Each row was made from one small tree. Brackets hold a mark, then the marks that hang from it, in alphabetical order. Every link used is in the known rows. Write each row's tree.
Known rows:
[povofir [zokev [gakupin butupi] [sasa rofug]]]: [-26.8  11.0  -8.2  16.0 -25.6 -12.5  20.7  13.5  -6.2 -10.8 -35.9   9.0
 -20.7  -0.9  17.1   6.3 -10.6  25.4 -13.6  -3.0]
[siza [zokev povofir [sasa butupi]]]: [ 21.5  -2.7 -14.5  -2.7 -10.1  14.8   1.8  13.7  -6.9 -11.1   2.1 -10.1
 -17.5  -0.4 -13.2  -8.8   9.4 -38.8  23.5  18.4]
[siza [zokev [sasa butupi]]]: [ 13.4  -4.0 -23.9  -6.2 -12.5   5.7   8.9  26.0 -13.7   0.2  -1.7  -5.0
  -7.0  13.2 -11.9 -10.6   4.8 -27.8 -10.4  -3.0]
[suravop gakupin]: [ 22.2  -0.2   1.8 -15.2  57.1  16.4 -66.1 -25.9  -0.6  20.6  34.6 -37.6
   6.4  -9.2 -24.9  24.0 -34.8  -4.9 -50.0 -46.6]
[zokev [gakupin butupi] povofir [sasa [rofug vemeg]]]: [ 14.6   9.6  23.7  32.1 -27.9  13.4  41.7 -34.5  10.8 -14.0 -16.9  24.3
 -17.1 -18.1  27.1  18.6   1.5 -25.6  36.3  45.8]
[zokev gakupin [sasa [rofug vemeg]]]: [-15.1   4.2 -10.0  16.2 -11.7 -10.6  49.1 -24.0  -2.2  17.6 -12.5  17.9
  -7.8  -1.2  19.3  -0.7  -5.1 -14.2 -31.4   1.4]
[suravop [gakupin butupi]]: [ 41.6   4.1  20.2  -8.4  37.6  32.2 -61.3 -21.6   2.1   4.2  24.5 -22.1
  11.2  -6.9 -16.4  40.0 -31.9   0.2 -36.0 -32.5]
[vemeg [rofug sasa]]: [ 42.0  -3.1  12.0  -1.5  51.0  18.4  21.9 -43.5  -1.6  15.6 -29.8  -9.7
  22.9   9.0  -3.7 -27.4 -14.0  -7.1   6.6 -11.5]
[rofug sasa vemeg]: [ 20.3   4.9  17.7 -29.0   7.9  -3.2  -8.7 -10.4   9.7   3.8   9.7   2.2
  10.6  48.2  29.5 -12.9  -8.0  19.4   2.9   7.3]
[siza [zokev povofir sasa]]: [ 23.0   5.4 -21.0  -3.0   5.8  18.2  14.4   7.6  -5.3  -1.8 -16.3 -19.0
 -34.2   3.3 -10.0  -3.5  -4.6 -42.0  16.9  13.2]
[vemeg rofug]: [ 12.6 -11.5  13.0  -5.8  57.4  24.5  10.5 -52.7  -6.4  18.0 -35.6 -33.8
  19.5 -13.4 -15.3 -16.0 -15.1 -12.5 -10.7 -39.9]
[povofir [zokev [sasa [butupi gakupin]]]]: [-28.5   1.1 -14.4  -1.0  -6.9 -19.0 -17.2  31.9  -6.6  -2.1  -3.3 -13.3
  -1.4  -3.4 -10.1   9.6  12.6  16.9  -6.5 -21.3]
[povofir zokev]: [-33.8   2.9  -7.4 -22.3  22.4  -2.2 -33.5   7.6  -2.9   0.5 -14.2 -32.7
 -15.1   5.5  -6.4  -0.3 -16.6  39.6 -20.8 -41.3]
[povofir [zokev [gakupin butupi]]]: [-36.0  11.2   6.7   5.8  -8.8   2.7 -11.7   2.1 -11.3  -3.4 -26.3 -24.4
 -25.8  -8.9   5.5   5.0 -26.4  30.7 -11.6 -40.1]
[siza [zokev [gakupin butupi] povofir sasa]]: [ 20.5  12.3  -4.5  26.0 -22.5  22.1  36.2   1.1 -12.8  -5.9 -27.8  -9.4
 -45.1 -11.4   1.1   2.5 -13.0 -50.3  26.8  13.7]
[vemeg [rofug [sasa butupi]]]: [ 40.1 -12.1  18.0  -0.7  33.3  14.0  10.0 -34.4  -4.7   6.4 -11.0  -2.1
  38.9   7.6  -6.4 -32.3   0.0  -3.5  11.5  -7.8]
[povofir [zokev gakupin [sasa butupi]]]: [-39.4   3.7 -15.6  15.8 -32.2 -16.1  -0.7  13.1 -18.5  -4.0 -11.0 -15.9
 -15.0  -7.5   1.6  -2.0   4.8   8.5 -10.6 -28.1]
[zokev [gakupin butupi] sasa]: [ 24.5  15.9   0.3  44.4 -20.5  20.6  42.4 -28.3  -7.1  16.8 -10.0   2.5
 -14.2 -10.1  10.3  27.5  -4.2 -33.2 -12.6 -14.1]
[rofug [sasa [butupi gakupin]] vemeg]: [  5.8  -2.5  29.4 -20.7  -7.3 -15.8 -22.2  15.8   9.5   6.7  37.3  14.4
  34.5  30.2  14.0  -8.9   9.7  21.4  16.1  10.9]
[siza [zokev gakupin povofir [sasa butupi]]]: [  4.5   1.4 -12.0  20.4 -27.8   9.8  21.3   5.5 -18.0  -3.8  -3.5 -12.0
 -32.0 -14.9  -8.5 -14.2  -0.7 -49.9  23.3   8.1]

Write each row's tree:
[-37.7 -22.6  30.0 -32.7   9.6 -24.0 -31.8  22.0  20.9   9.7  43.7  37.0
  54.9  -7.6  -9.2  -2.8  10.7  47.5 -19.1   4.7] | [sasa [butupi gakupin] [rofug vemeg]]
[-43.2  -3.2  -7.2 -13.9 -15.0 -32.0  -9.6  40.1   0.0 -13.0 -10.4   7.7
   7.6   3.5   1.9   1.4  12.6  34.1  -9.6  -1.0] | [povofir [zokev [sasa [butupi gakupin] [rofug vemeg]]]]
[ 15.1  -6.7  26.3 -29.1 -17.8  -6.3 -23.7   1.5   6.6  -8.9  35.8  13.8
  34.1  45.6  25.0 -18.5  10.9  22.8  12.0  13.1] | [rofug [sasa butupi] vemeg]
[  9.5  -3.7 -12.2  -3.8   0.1  -0.3  10.7  29.6   3.1  -4.8   1.4  14.2
  -9.5  -7.6 -16.7  -7.9   6.7 -24.4  21.1  33.5] | [siza [zokev povofir [sasa [butupi gakupin] rofug]]]
[ 13.4 -14.6  10.8  -6.0 -10.4   1.1  -8.2 -14.2  19.1 -20.6  26.0  24.4
  21.7  -2.0   6.6   4.7  33.6  -9.5  31.5  51.6] | [zokev povofir [sasa butupi [rofug vemeg]]]
[-35.8  11.6 -20.5  15.0 -13.9 -12.5  11.8   5.2 -15.1   3.0 -27.7 -23.7
 -31.7  -5.3   6.0   1.7  -8.7   4.8 -17.3 -32.3] | [povofir [zokev gakupin sasa]]
[-30.9  -1.9 -14.8  -7.3  -4.8 -25.9 -11.4  37.3   2.6  -5.7  -3.6  10.5
   6.4  -0.6  -5.3   2.8  10.9  35.3 -11.4  -2.6] | [povofir [zokev [sasa [butupi gakupin] rofug]]]
[-22.1   4.1 -23.4 -13.6   7.3 -16.1   0.2  19.9   1.1  -8.2 -23.1   1.0
  -9.9  12.2   5.0  -0.3  -0.5  33.7 -21.2  -4.4] | [povofir [zokev [sasa rofug]]]
[  4.2  -8.9  14.2   0.3  -0.7  -7.8  -4.5   0.6  21.9  -8.1  28.8  25.4
  21.4 -16.5  -3.7  14.3  33.0 -11.9  38.8  47.9] | [zokev povofir [sasa [butupi gakupin] [rofug vemeg]]]
[-25.8 -31.1  25.7 -40.5  -3.9 -11.6 -36.6  -0.6  16.1 -11.0  42.1  34.6
  56.3  12.3   5.9 -15.7  12.0  50.5 -23.0  10.5] | [sasa butupi [rofug vemeg]]
[ 36.9   3.4   7.6  -3.4  23.7   0.3 -25.1   9.6  14.4  26.7  56.5  23.0
  32.4  16.9 -11.2  -3.5   6.8  21.4   4.9   2.8] | [rofug [sasa [butupi gakupin]]]
[ 25.6  -0.9   3.8  18.6   9.9  12.1 -14.5  -8.9  13.6   8.2  40.2  -3.8
  10.0 -27.5 -21.7  26.5  33.5 -35.6  41.5  18.9] | [zokev povofir [sasa [butupi gakupin]]]
[-22.6  14.6  -6.6  20.5 -27.1  -3.9  14.2   8.4 -15.4  -6.5 -35.4 -15.4
 -28.3  -4.2  11.1  12.6  -8.9   8.1  -7.2 -22.5] | [povofir [zokev [gakupin butupi] sasa]]
[-41.6  -0.9 -14.9  10.7 -29.2 -22.4   6.6  17.5 -11.3  -9.2 -12.3   6.6
  -7.8  -6.2   6.4 -10.4   1.9  24.6 -19.0 -10.0] | [povofir [zokev gakupin [sasa butupi rofug]]]
[ 19.8   2.1 -20.2  -8.9  10.5   9.3  20.8  11.5   3.2  -5.9 -16.9   5.6
 -25.1   5.1  -6.5 -10.8  -6.0 -25.8  11.4  32.0] | [siza [zokev povofir [sasa rofug]]]
[  8.9   7.7  -6.6  33.0   7.5   9.6  37.5 -41.0  11.9  10.1  -0.7  15.4
 -22.3 -29.2   6.1   5.1  -3.5 -30.9  16.6  28.2] | [zokev gakupin povofir [sasa rofug]]
